Each row was made from one path, in order. Every step used is in the known rows, and no mark comes twice. Write each row's path.
Known rows:
reni, pararut, fusok: -27, 4, 6, 4, 4, -6, -4, -21, 0, -19, -12, 15, 21, -2, 2, 3, 0, -6, 5, 20, -9, -6, -12, 7, 2, 3, -4, -1, -20, -12, 3, 7, -8, -7, -26, 12
vobo, fusok: -6, 13, 9, -1, 10, -2, -25, -7, 1, -5, -2, 14, 12, 8, -1, 4, 7, 1, 1, 16, 11, -10, -5, 8, 2, 8, -17, -7, -2, -4, 5, 4, -6, 11, 0, 31
pomut, vobo: 5, -1, 7, -2, -3, -14, -9, 15, -3, -8, 13, 9, 18, 0, 4, 9, -3, 3, 8, -15, 5, -10, -13, 2, -8, -3, -6, 12, 1, 2, -6, 9, -2, 0, -18, -46
pararut, rogav, vobo, fusok: -7, 10, 8, 2, 3, -1, -17, 9, -21, 3, -1, 19, 7, 10, -1, -1, 10, 3, 1, 16, 21, -10, -7, 4, 10, 11, -16, -14, -6, -2, 4, 2, -13, 4, -3, 31
reni, pararut, pomut, vobo: 4, -6, 3, 5, -5, -14, -10, -4, -8, -19, 18, 9, 25, 1, 5, 7, 0, 3, 7, 17, -9, -9, -15, -1, -2, -1, -5, 12, -12, 3, -4, 9, -9, -1, -23, -48
zila, vobo, fusok: -9, 5, 15, 1, 13, -8, -27, -3, 4, -4, 0, 17, 15, 8, -3, 5, 7, 4, -4, 3, -1, -26, -10, 12, 1, 6, -20, 14, 2, -4, 3, 4, -6, 8, -5, 41
pomut, vobo, rogav, pararut, zila: -15, 12, 0, 3, 5, -4, -20, 37, -16, 7, 15, 14, 24, 3, 2, 3, 3, -3, 4, 19, -3, -51, -9, 4, 22, 4, 2, 6, -9, 2, -13, 1, -15, -1, -14, -21
pomut, vobo, fusok, pararut, rogav: -14, 1, 4, -3, 4, -8, -28, -6, -35, -16, 9, 16, 17, 1, 2, 5, 8, -14, 4, -3, 17, -7, -10, 7, 32, 5, -6, 4, -1, -3, 7, 7, -17, -4, -9, -17
zila, vobo, pomut: -17, -12, -1, 0, 12, -8, -6, 1, -1, -3, -21, 14, 11, -3, -4, 6, 0, 0, -30, 30, 9, -28, -2, 10, 4, 5, -15, 13, 2, -3, -7, 5, -10, -2, -30, 30
reni, vobo, rogav, pararut: -14, 1, 5, 12, 17, -9, -29, 21, -24, -3, 2, 6, 15, 4, 3, -4, 0, 15, -6, 12, -24, -11, 0, 16, -2, 2, -2, 14, -2, 15, -7, 1, -13, -1, 3, 3
pararut, zila, vobo, rogav: -21, 0, 4, 3, 14, -8, -17, 11, -4, -9, 2, 17, 27, 3, -2, 3, 5, -5, 1, 12, -18, -54, -12, 10, 26, 1, -2, 15, -3, -8, -15, 2, -12, 0, -12, 25
pomut, vobo, rogav, pararut, motozes: -11, -20, -7, 9, 5, -9, -22, 43, -75, 7, 6, 5, 23, 2, 1, 2, 1, -8, 1, 0, -5, -14, -12, 8, 16, 0, -3, 9, -7, 10, -4, -1, -14, -3, -4, -13
pararut, fusok, vobo, rogav: -28, 0, 5, 3, 5, 0, -15, 16, -10, -7, -8, 22, 23, 2, 1, 2, 8, -19, 3, 14, -9, -6, -10, 5, 30, -4, 2, 9, -7, -3, 2, 2, -15, -11, -9, 34
pomut, vobo, rogav: 0, -1, 7, 4, 3, -9, -15, 2, -13, -14, 8, 12, 22, 6, 2, 6, 3, -4, 8, -8, -4, -11, -13, 6, 11, -5, -3, -3, 1, 0, -9, 6, -12, 2, -10, -17
rogav, vobo, pomut: -11, -5, -6, 2, 3, -1, 3, 1, -10, 11, -24, 13, 4, 0, -1, 2, -1, 4, -27, 44, 28, -11, 5, 2, -2, 7, -11, -18, -2, 9, -3, 1, -13, -6, -25, 23
rogav, pararut, pomut, vobo, fusok: 5, 9, 11, 3, 3, -6, -31, 24, -16, 3, 21, 15, 17, 10, 1, 4, 9, 0, 0, 21, 9, -8, -10, 5, 7, 5, -18, 3, -3, 3, 5, 4, -17, 6, -4, -12
pomut, vobo, rogav, pararut: -2, 1, 6, 6, 7, -7, -23, 21, -27, 6, 10, 8, 15, 3, 3, 2, 2, 6, -2, -4, 0, -12, -10, 7, 0, -3, -3, 3, 0, 12, -10, 2, -16, -2, -10, -12
pararut, reni, vobo: -16, 0, 2, 1, 11, -15, -20, 35, 5, -15, 1, 3, 22, 3, 4, 0, -6, 10, 2, 4, -46, -7, 0, 13, 7, 5, -2, 32, -7, 5, 1, 6, -1, 2, 0, -26
vobo, pomut: -13, -4, -7, -1, 7, -2, -3, -2, -4, -4, -22, 10, 7, -1, -2, 5, -2, -4, -27, 43, 21, -12, 4, 8, 6, 7, -11, -9, -1, -2, -4, 4, -10, 1, -26, 20
pararut, reni: -9, 3, -6, -11, 5, -4, -11, 36, 3, 3, -1, 3, 19, -2, 0, 4, -3, -2, 1, 0, -8, -10, -6, 2, 19, 4, -4, 8, -8, -1, -4, 4, -2, 3, -13, -3
motozes, pararut, reni: -10, 17, 0, -15, 6, -3, -11, 18, -28, 9, -4, 3, 23, -1, 1, 2, -3, 13, 1, 0, -11, -11, -6, 5, -17, 2, -5, 8, -11, 0, 2, 9, -8, 1, -17, -2
zila, pararut, fusok: -30, 0, 7, -1, 11, -5, -8, 45, 1, -2, -4, 17, 20, -4, -1, 5, 3, -9, -5, 12, 6, -25, -9, 8, 4, 5, -11, 0, -5, -11, -4, 7, -4, -8, -18, 13
rogav, pararut, pomut: -7, -2, -6, 1, 9, -2, -19, 46, -23, 13, 12, 5, 13, -3, 0, -2, -2, 5, -11, 46, 8, -13, -3, 2, 9, 5, -5, 11, -8, 8, -6, 0, -10, -3, -9, -4
fusok, pararut: -18, -4, -4, -2, 9, -7, -23, -27, -11, -4, -3, 7, 18, -9, 2, 6, 0, -3, -2, 5, 12, -7, -1, 5, 8, 0, 1, 6, 3, 15, 3, 3, -6, -8, -7, -7

Which path is each row?
-23, -3, -1, 1, 13, -15, -29, 13, -2, -15, 1, 3, 28, -1, 5, 0, -3, 6, 2, 1, -43, -4, 2, 13, 16, 3, 1, 32, -3, 15, 6, 6, -7, -6, 3, -32	fusok, pararut, reni, vobo
-9, -2, -1, 0, 1, -5, 0, 27, -28, 6, -3, 13, 6, 0, 2, -1, -1, 7, 1, 9, 20, -13, -7, -1, 5, 7, -4, -5, -7, 3, -6, 3, -6, -8, -13, 3	pararut, rogav, vobo
5, -4, 2, -1, -3, -12, -11, 34, -11, -5, 23, 10, 21, 1, 3, 7, -1, -3, 4, 14, 3, -10, -13, -1, 6, -2, -6, 15, -4, 1, -4, 8, -7, -1, -17, -52	pararut, pomut, vobo
-32, -4, -3, -1, 1, 1, -4, 17, -5, 1, -26, 22, 13, -3, -1, 6, 5, -18, -25, 46, 15, -5, 0, 4, 20, 4, -8, 9, -7, -3, 7, 3, -16, -14, -29, 31	pararut, fusok, vobo, pomut
-22, 2, 3, 2, 13, -12, -19, 37, -3, 11, 7, 14, 21, -4, -1, 3, -1, 6, -7, 11, -10, -65, -10, 7, 6, 6, -5, 36, -5, 1, -13, 2, -6, -4, -18, 6	rogav, pararut, zila, vobo
-20, -4, 3, 1, 15, -16, -23, 51, 9, -15, 1, 4, 26, 2, 4, 2, -4, 13, -3, -2, -44, -22, 0, 13, 1, 7, -7, 29, -4, 9, -4, 7, -1, 1, 1, -22	zila, pararut, reni, vobo
-28, 7, 7, 4, 11, 1, -16, 35, -24, 8, -2, 17, 17, 0, -1, 0, 5, -10, -3, 20, 2, -7, -8, 11, 19, 1, -4, -3, -8, -7, -1, 1, -17, -9, -16, 21	vobo, rogav, pararut, fusok
-12, -7, 6, 5, 15, -10, -18, 0, -9, -11, -3, 14, 20, 3, -1, 3, 3, 1, -2, -1, -14, -28, -12, 11, 12, -2, -5, 13, 2, -3, -12, 3, -10, 2, -10, 32	zila, vobo, rogav
-14, 0, 0, 7, 10, -3, -26, 24, -24, 10, -3, 11, 13, 0, 2, 0, 4, 5, -7, 9, -2, -11, -5, 5, 7, 0, 1, 14, -3, 18, -5, -2, -15, -8, -3, 25	fusok, vobo, rogav, pararut
-2, -8, 4, 5, 6, -8, -19, 31, -17, -12, 17, 14, 26, 6, 1, 5, 6, -7, 1, 12, -6, -21, -12, 5, 17, -3, -5, -2, 0, 0, -12, 6, -16, 0, -10, -18	zila, pararut, pomut, vobo, rogav
-21, 26, -1, -8, 6, -3, -9, 8, -26, 5, 2, 13, 24, 0, 2, 2, -3, 10, 5, 28, 0, -54, -5, 6, -18, 7, 0, 7, -14, -6, -4, 8, -7, -1, -20, -8	motozes, pararut, zila
-16, 5, 3, 0, 11, -4, -35, -39, -11, -4, -2, 14, 18, -1, 1, 5, 9, -7, -2, 11, 15, -6, -2, 8, 15, 4, -9, -4, 4, 12, 13, 2, -12, -1, 2, 15	vobo, fusok, pararut
-7, 11, -1, -6, 7, -3, -12, 14, -41, 5, 7, 8, 20, 0, 1, -1, -1, 12, -5, 45, 2, -14, -5, 5, -21, 2, -5, 8, -10, 0, 1, 8, -11, -2, -14, -3	motozes, pararut, pomut
5, -3, 2, 2, -2, -10, -17, 46, -22, 6, 25, 8, 18, 0, 3, 5, -1, 4, -1, 15, 4, -11, -12, 0, 2, -1, -6, 18, -4, 8, -6, 4, -11, -3, -16, -51	rogav, pararut, pomut, vobo
-23, -17, -9, 4, 8, -7, -31, -5, -62, -1, -3, 9, 25, 0, 0, 5, 8, -19, 0, 12, 6, -9, -5, 9, 28, 5, -6, 4, -5, 9, 14, -1, -11, -2, 5, 8	vobo, fusok, pararut, motozes
-15, -6, -7, 1, 2, -1, 6, 13, -26, 4, -22, 14, 1, 0, -1, 1, 1, -1, -25, 43, 32, -11, 2, 3, 13, 10, -10, -16, -5, -1, -5, 2, -16, -7, -28, 20	pararut, rogav, vobo, pomut
-21, 4, -1, -1, 11, -8, -11, 8, -20, -8, -20, 7, 18, 4, 1, 0, -4, 10, -24, 39, -23, -8, 8, 16, -8, 8, -9, 12, -7, 2, 5, 8, -16, -2, -20, -2	motozes, pararut, reni, vobo, pomut
-17, -19, -10, 8, 10, -6, -22, 39, -73, 9, -2, 4, 20, 1, -1, -1, 1, -8, -4, 12, -3, -16, -7, 9, 19, 3, -2, 5, -8, 8, -4, -3, -12, -1, 0, 12	vobo, rogav, pararut, motozes
-14, -8, -10, -1, 9, -4, -22, 4, -19, -1, 10, 8, 22, -7, 1, 2, 2, -9, -6, 42, 9, -8, -2, 1, 25, 2, 0, 9, -4, 10, 3, 1, -11, -8, -7, -12	fusok, pararut, pomut
-16, -5, -4, 1, 2, -6, -9, 4, -35, 7, -3, 12, 10, -5, 3, 0, 3, 2, -1, 7, 22, -9, -5, -1, 14, 5, 0, -4, -3, 12, 0, 1, -10, -14, -11, -3	fusok, pararut, rogav, vobo
-21, 3, 8, 5, 15, -11, -41, -35, -9, -15, -1, 13, 22, 2, 4, 3, 7, 0, 0, 11, -10, -3, 2, 14, 11, 5, -7, 12, 4, 16, 16, 3, -13, -2, 9, 0	reni, vobo, fusok, pararut
-25, 11, -5, 4, 7, 0, -22, 39, -13, 10, 4, 15, 22, 0, 2, 1, 4, -5, 0, 29, -5, -51, -5, 1, 26, 6, 5, 15, -12, 6, -9, -2, -15, -6, -10, 10	fusok, vobo, rogav, pararut, zila
-30, 1, 3, -2, -1, -3, -10, 33, 0, 1, -7, 21, 19, -5, 3, 5, 4, -15, 2, 12, -1, -4, -9, 0, 15, -1, 0, 27, -10, -1, 9, 4, -6, -16, -15, 17	pararut, fusok, vobo
-30, 2, 3, 1, 1, -1, -17, 44, -11, 13, -5, 19, 16, -6, 3, 3, 3, -8, -4, 13, 1, -5, -8, 1, 10, 1, -1, 30, -10, 8, 8, 1, -10, -19, -14, 18	rogav, pararut, fusok, vobo
-23, -4, 4, -2, 12, -7, -29, -9, -32, -13, 1, 16, 16, -1, 0, 3, 9, -10, -1, 1, 11, -18, -10, 10, 32, 7, -8, 15, 0, -4, 6, 6, -15, -4, -8, 14	zila, vobo, fusok, pararut, rogav
3, -10, 3, 0, 1, -14, -14, 48, -9, -5, 22, 11, 23, 0, 3, 8, 1, 0, -1, 10, 3, -25, -13, 0, 0, 0, -9, 13, -1, 4, -10, 8, -6, -2, -16, -47	zila, pararut, pomut, vobo
-4, 12, 10, 3, 5, -2, -19, -3, -5, 9, -3, 17, 9, 10, 0, 1, 8, 8, -1, 17, 19, -9, -4, 3, -5, 7, -17, -17, -2, 7, 6, 1, -9, 5, 0, 35	rogav, vobo, fusok
-27, 15, -3, -3, 8, -1, -28, -11, -3, -1, 5, 18, 26, -1, 1, 5, 8, -14, 4, 31, 9, -46, -2, 4, 34, 9, -2, 1, -5, 2, 4, 0, -13, -1, -5, 1	vobo, fusok, pararut, zila
